Known rows, with every step that occurs
Y D F W: [ -5.1 -16.4  37.3   8.6  13.6  -5.2 -13.4  17.1  -9.3  -2.3  16.0   0.5
   9.4  -8.7   2.4 -15.2   1.9  -9.1   3.8   0.5 -11.7  13.6 -10.7]
U F W Y D: [ -2.6 -20.4  -3.6   8.4  28.8  15.4 -11.8  10.5 -22.8 -17.3  14.5   4.1
  15.6 -10.5   1.3 -24.1  25.3  -5.4   5.6 -12.0  -8.1 -10.2  -0.8]
Y D K U F W: [-21.0 -16.1  -5.5 -16.1   4.3   3.4   2.4  16.3 -32.2   3.3  20.2  -1.5
 -16.1 -15.7  14.2 -25.3  -2.1 -31.4 -16.0 -13.7   3.2  -8.9  -9.6]
F D: [ -3.5   6.1 -16.0  22.4 -18.4 -22.7 -20.3  -5.2   1.3  11.4  -7.3 -13.7
   5.1  -0.8  11.5   5.6 -30.2  -7.9  -2.6   8.1   0.0  -0.4  -1.7]
R W K U F D: [-30.5  17.2 -77.0  -4.0 -14.9  -2.7  -4.9  -1.6   5.7  29.4 -19.0   0.9
 -31.8 -17.7  -3.7  -7.2 -20.7 -17.6 -18.5  -5.8  -1.8  -3.5  25.9]
W Y U F D K: [ -5.3  11.8 -34.3  23.7 -11.3 -19.7  22.3 -18.4 -18.4 -10.6 -11.3 -11.1
  -2.6  -3.7   5.2  -8.5  -3.4 -13.0  -2.4  -3.0   8.5  -7.7   1.7]
W K: [ 16.1  -4.4 -24.9 -11.1  -0.3   8.6 -16.7  -8.7  11.0  11.2 -13.5  -1.2
   0.8  15.9   3.2  31.7   2.4  -4.1   4.9  14.0 -12.2  -4.9   3.8]
Y D K U: [ -9.7  -9.0  -3.4 -14.3  -1.6 -14.0  -0.7   9.5 -24.2   3.8   7.4 -16.5
 -10.3  -0.1  23.7   8.2 -22.6 -33.9 -15.8   3.6 -15.0 -10.1  -8.8]
U F: [  3.8   1.8 -19.8  16.4  -4.5  -3.1 -16.5  -5.3   5.0  19.8 -17.9   5.9
  -2.0  -9.1   2.3   3.8   2.5  -3.4   6.0  12.4  -6.4  -0.1 -13.3]
Y U F W: [  5.0  -1.7  -6.2   9.4  -3.1  -3.5   5.9   4.4   3.8  -3.9  -2.2   2.0
  13.2  -0.8  -9.2 -18.7   4.2  -1.2   3.3   4.6   8.4 -13.0  -4.0]
D F W: [ 6.7 -4.4 32.7  3.8 -4.0 -4.6 -6.3  5.1  4.8  5.5  3.1 -3.8  1.7 -3.8
 -1.0 -7.7  6.9  4.6 10.9  7.1 -5.4 15.9 -2.1]
U F D: [-11.4   8.1 -35.9  28.9 -16.0 -15.9 -20.9  -5.9  -1.1  22.1 -16.0   1.3
  -4.1 -16.4   4.7 -12.5 -17.0 -10.6  -0.3   2.9   5.2   3.9  -9.6]
W F D: [ -0.2   6.7  -8.0  37.7  -8.8 -14.5 -35.6  -9.1   1.8  -2.6 -16.3  -6.7
  13.8 -15.1   6.6  12.3 -28.4  -4.1   1.7   5.5   4.1  10.6   7.7]
R W Y D F U: [ -5.7   3.2  31.2  15.3  40.7  -3.4  -0.8  12.1 -10.4  -1.7  -1.6 -13.1
  -0.5  -1.8  -3.3  -2.1  -3.4   3.4   6.8  -3.7 -20.8   1.0   6.0]
U F W: [  1.2  -9.6  -4.8   5.3   1.5   8.1 -12.3   4.0  -0.1   9.5   1.9   4.8
  -0.4  -8.6  -1.6 -13.7  12.5   2.0   6.6  -0.4   6.7  -1.4  -7.6]
D F: [  7.3   7.3  18.5  15.5  -6.3 -15.8 -11.8  -4.1   9.7  13.3 -13.6  -3.6
  -1.2  -4.6   4.2   9.1  -1.4  -1.9  11.1  17.3 -18.4  17.1 -10.3]
R W K D Y: [ -5.9   4.6  -0.4 -26.1  -6.3  16.6  15.3  -2.5  17.9  -2.2  -0.2  18.1
 -20.2  13.1  -6.1  27.8  10.1  26.0  -4.9  -7.1   8.8  11.6  15.7]
R W Y U F: [  2.0  12.5 -32.9  21.4   6.6  -4.3  21.5  -6.2   6.2 -10.9 -22.4  -4.3
   0.0  -3.9 -12.1   1.1   9.2   5.5   3.8   9.6  -8.9 -15.8  18.1]
F D K U: [-17.1   9.2 -18.1  -1.7 -29.5 -25.7   2.1  -6.5 -15.6  14.2   0.5 -25.2
 -21.3  -5.7  23.9   2.7 -40.9 -26.6 -16.2   0.9   3.1  -2.7   3.1]
R W Y: [  7.8   3.0 -14.4   6.8   6.3   1.0   2.4  -6.1   1.8  -6.9 -12.4 -16.0
  -6.0   2.9   2.0  21.9   3.1  10.3   7.9  10.2 -19.3  -8.3  23.8]
Y U: [ 18.9   5.7  -0.3  15.9 -11.0 -19.7   0.4  -4.0  12.5  -4.9 -12.7 -11.3
  18.4  13.0   1.5  15.5 -17.1  -3.8   0.6  20.6  -7.9 -15.4  -4.5]
F W K U: [  2.9  -6.4 -15.8 -35.6  -2.0  14.4  -7.7   3.7   6.6   2.1  12.0  -7.5
  -3.6  10.4   1.8   2.2  -1.3  -9.5  -7.7  -1.4  -3.6 -17.8  18.3]
D Y U F W K: [  9.8  -4.1  -5.6 -14.8  -1.6  17.1  16.2  -3.0  13.0  -9.4   1.1  26.3
  -2.7  24.1 -13.5   1.6  29.1  -5.2   1.3  -9.5  17.2 -14.7   4.1]

Rows
[ -6.0 -24.8  -2.0  -2.1  22.1  17.5   6.6   5.6 -37.2 -14.5  18.0   0.0
  -0.7  -7.3   9.6 -13.6  27.5 -14.0   3.6 -14.7  -1.4  -3.3  -4.9]  U F W Y D K
[  2.5 -26.5  17.6  -9.7  19.0   9.5   5.8   5.1 -37.2 -23.8  25.3 -14.3
   4.6   8.9  17.0   4.1  16.1 -10.8   1.3  -9.4  -5.1  -6.1   5.2]  F W Y D K
[ -4.5  -0.8  46.6  -3.2  -2.7   0.0   4.6   6.3   4.2  -5.8  17.4  -0.7
   9.6 -16.4  -7.4 -23.1   6.0  28.4   7.2  -3.5   5.1  29.6  -8.6]  K D F W
[ -5.2  10.2 -25.2   2.7  -7.8  -6.3 -11.2   0.5   3.9  18.1 -10.6  -2.5
  -8.6 -17.1   3.9  -9.8 -11.9 -16.3  -5.9   6.6  -9.2  -9.8  -9.9]  K U F
[ -5.6  -8.0 -17.2 -21.0   6.7  31.0  -1.6   0.4   2.7   1.8  11.6  16.8
   6.4 -11.3 -12.5 -18.1  23.6  21.7   0.6 -10.5  16.9  12.7  -2.7]  U F W K D
[ -6.4  14.2  21.4 -14.4  16.7   8.2   7.9   3.2  15.0  15.9  -5.8  -1.3
 -10.7  -3.1 -15.9   5.7  -4.4  31.1   2.7  -1.8   1.2  24.8   4.9]  R W K D F U
[  7.3  -3.6 -29.6  -7.9   3.4  12.9   4.4  -0.6   9.0  -0.9  -3.5  10.4
   8.0   9.1 -14.9  -5.8  17.8  -4.1  -0.5   2.3   8.4 -13.6   5.8]  Y U F W K
[-11.0 -11.0   2.7 -24.2  15.8   6.4  -9.5  17.2  -6.2   0.4  16.9   0.3
  -1.1  -4.3  -0.3 -17.9   4.7 -24.0  -9.2  -6.0 -18.4   1.7   8.9]  Y D F W K U
[ -1.8   2.3  -3.3 -17.5 -18.0 -13.1   5.6  -3.8  -9.5  11.4  -0.5 -20.7
 -19.3   3.9  19.2  17.3 -20.4 -22.0  -9.2  10.0  -7.7  -6.9  -3.9]  D K U
[ -4.7 -13.0  -8.0  -0.4  15.1   0.1  10.9   3.8 -28.7 -11.5   0.6 -16.5
 -15.1   3.1  16.0  24.0   3.0 -10.9  -2.3   1.6 -16.5  -4.7  15.9]  R W Y D K
[ -1.4   9.7  33.4   7.5  -6.4  -8.4  -0.1  -2.3   9.0   1.6  -0.9  -0.2
   7.3 -17.6  -3.0  -7.3  -2.6  23.1   7.4   9.0  -8.0  33.4 -15.3]  K D F
[ -0.6  -0.4 -16.3 -15.6   3.0  20.3  15.5   0.6   7.1 -12.2   8.3  13.6
  17.3  -3.4 -19.6 -21.1  17.2  21.9  -3.2  -6.0  19.2   0.7   0.9]  Y U F W K D
[-11.2  12.3 -32.3  24.6 -25.5 -29.0  13.9 -11.8 -12.3   9.7 -13.4  -6.0
  -7.3  -8.1   7.0  -3.6 -20.3 -19.1  -8.3   4.6  17.4   0.7  -9.2]  Y U F D K
[ 21.4   6.6  22.8   8.6 -14.4 -16.5  14.8  -6.3  15.9 -13.4  -9.2   6.1
   7.0  29.3   0.4  22.2  -6.8  -4.5  -0.1   9.5   1.4 -17.2  -6.8]  D Y U
[  8.0  -1.5  14.1 -24.4  -5.2  17.9   5.5  -8.5  13.7  -7.1   4.8  20.5
  -0.7  20.8  -1.9  21.6  10.8  18.7  -0.4  -6.4   8.8   9.5  -3.4]  W K D Y
[ -8.9   5.7 -24.1  -9.6 -13.3  -4.9   6.1  -4.4 -13.5  19.1  -7.5  -6.2
 -27.2 -13.1  13.1   0.5  -8.1 -24.4  -7.2   3.9  -3.8  -3.0 -12.1]  D K U F
[  3.6 -10.7   2.4 -29.3   2.8  27.0  -2.2   2.5   4.1  -7.2  18.9   4.0
  13.3   5.4  -5.9   0.0   9.5  24.8   0.6  -6.7  10.7   9.4   4.3]  F W K D
[ 11.0  -2.8  25.7 -30.7  -5.2  16.8  26.8  -1.2  14.6 -29.8  20.7  16.5
  13.2  28.3 -13.6   2.3  15.2  22.8  -5.7 -15.0  22.9  -3.8   8.5]  F W K D Y U
[ 21.2  -5.1  12.1   3.8   8.2  -1.5  13.0  -2.8   0.0 -34.4  10.1 -17.3
  25.7  18.2  -5.5  -2.7   8.8   8.3   6.9   2.5  -3.9 -23.2  15.0]  F W Y U
[ -6.1   0.0  -9.6  -8.6  -5.4   4.6  -7.0   9.0  -1.5   8.9   5.3  -1.2
  -7.3 -15.2   1.8 -26.5  -1.1  -8.1  -4.9  -5.7   1.5 -12.1  -1.5]  K U F W
[  4.3  10.0  -6.1 -11.4  -7.4  11.4  24.3 -10.6  16.1 -10.6  -6.6  30.0
   4.4  11.8 -17.6   1.4  19.5  15.8  -3.6  -8.4  14.0   2.6  -9.1]  W K D Y U F
[  0.2   0.1  46.4  17.2  26.9 -15.1 -20.6  13.6  -7.0  13.1   1.1  -6.4
  11.1   0.5   3.5  -3.2 -16.7  -8.7   5.8   3.2 -15.8   5.1 -24.7]  Y D F U
[ -0.7   5.8   8.9  16.2 -23.8 -18.7  -7.2  -7.2   5.3   3.7  -1.6   5.2
  -6.7  13.2  12.0  10.6 -19.4  -6.6  -3.6  -5.0   9.3   1.0  -2.1]  F D Y
[  8.3   7.5  18.4  20.7  19.0   2.6 -23.3   4.5   8.9   6.0 -15.6 -12.5
   1.4  -3.1  -4.6  27.0 -24.9  13.9   6.0   4.6   4.2  -0.5  12.4]  R W F U
[  6.9  -0.9  18.9   5.4  -9.1  -0.6  18.9   1.8   8.9 -11.7   6.8  18.4
   0.4  13.7  -8.8 -12.3  17.3  -0.5   1.4  -8.2  19.4 -12.9  -5.1]  D Y U F W
[  3.5  14.1  56.4   5.0  10.8  -7.7  -2.5   3.7   6.5   9.4   3.7  -5.1
  11.0  -8.2  -7.2  -9.5 -15.2  28.8   9.0   1.9   2.4  24.4 -24.4]  K D F U
[ -3.3   5.3 -48.9 -18.7  -1.4   9.0 -10.4  -4.3   8.0  21.1 -13.0   6.2
 -14.2  -4.7  -0.3  -0.1   2.0 -19.0  -6.6   4.2 -13.3 -11.0   2.1]  W K U F
[  1.9  12.4  18.0   7.3 -12.4  -4.6  25.1  -5.1  12.2 -13.9  -1.7  21.1
   7.9   0.6 -10.9  -9.3   5.2  18.2  -1.7  -4.5  18.1   2.6 -19.3]  K D Y U F
[ -3.6 -10.3 -12.5  12.0  21.5  -0.3  -3.7   7.1 -14.2 -11.3  -1.8 -11.2
   2.4  -0.8   6.6  13.6  -0.7  -0.3   0.0   3.2 -24.1 -11.6  17.1]  R W Y D
[  0.4  -1.4  46.6  -1.9  12.9  10.2  13.3  -1.4  -2.8 -25.4  20.0  -5.6
  16.8 -13.0  -8.8 -25.4  23.5  32.3  12.8  -8.5  -1.1  24.7   4.7]  K D F W Y
[ 11.1  10.7  42.5  11.6  10.3 -14.1 -13.4   1.2   7.6  19.6  -9.0  -9.8
   0.6   5.1  -0.6   5.8 -13.1   3.7  12.4  10.6  -9.8   7.5 -18.8]  D F U
[ -2.1  -7.5   8.5 -28.3   0.4  34.7  10.5  -0.8   7.2  -5.9  15.8  32.6
  -5.3   4.4 -11.9 -10.9  35.8  23.8  -0.2 -22.7  24.6  11.9  -4.3]  U F W K D Y
[  1.0   0.3 -38.4 -10.7  -1.7   8.6  -7.4  -4.1  15.0  15.6 -18.2  -1.7
 -14.8  10.6  -1.0  36.1  -0.9   0.5   0.8  14.0 -12.4  -1.6  22.6]  R W K
[  1.6   5.5  16.2  32.0 -15.0  -9.7 -22.7 -10.9   6.6 -11.4  -9.0   9.2
   3.5   1.0   6.8  16.5 -16.2  -2.2   0.6  -8.1  13.0  11.1   5.3]  W F D Y
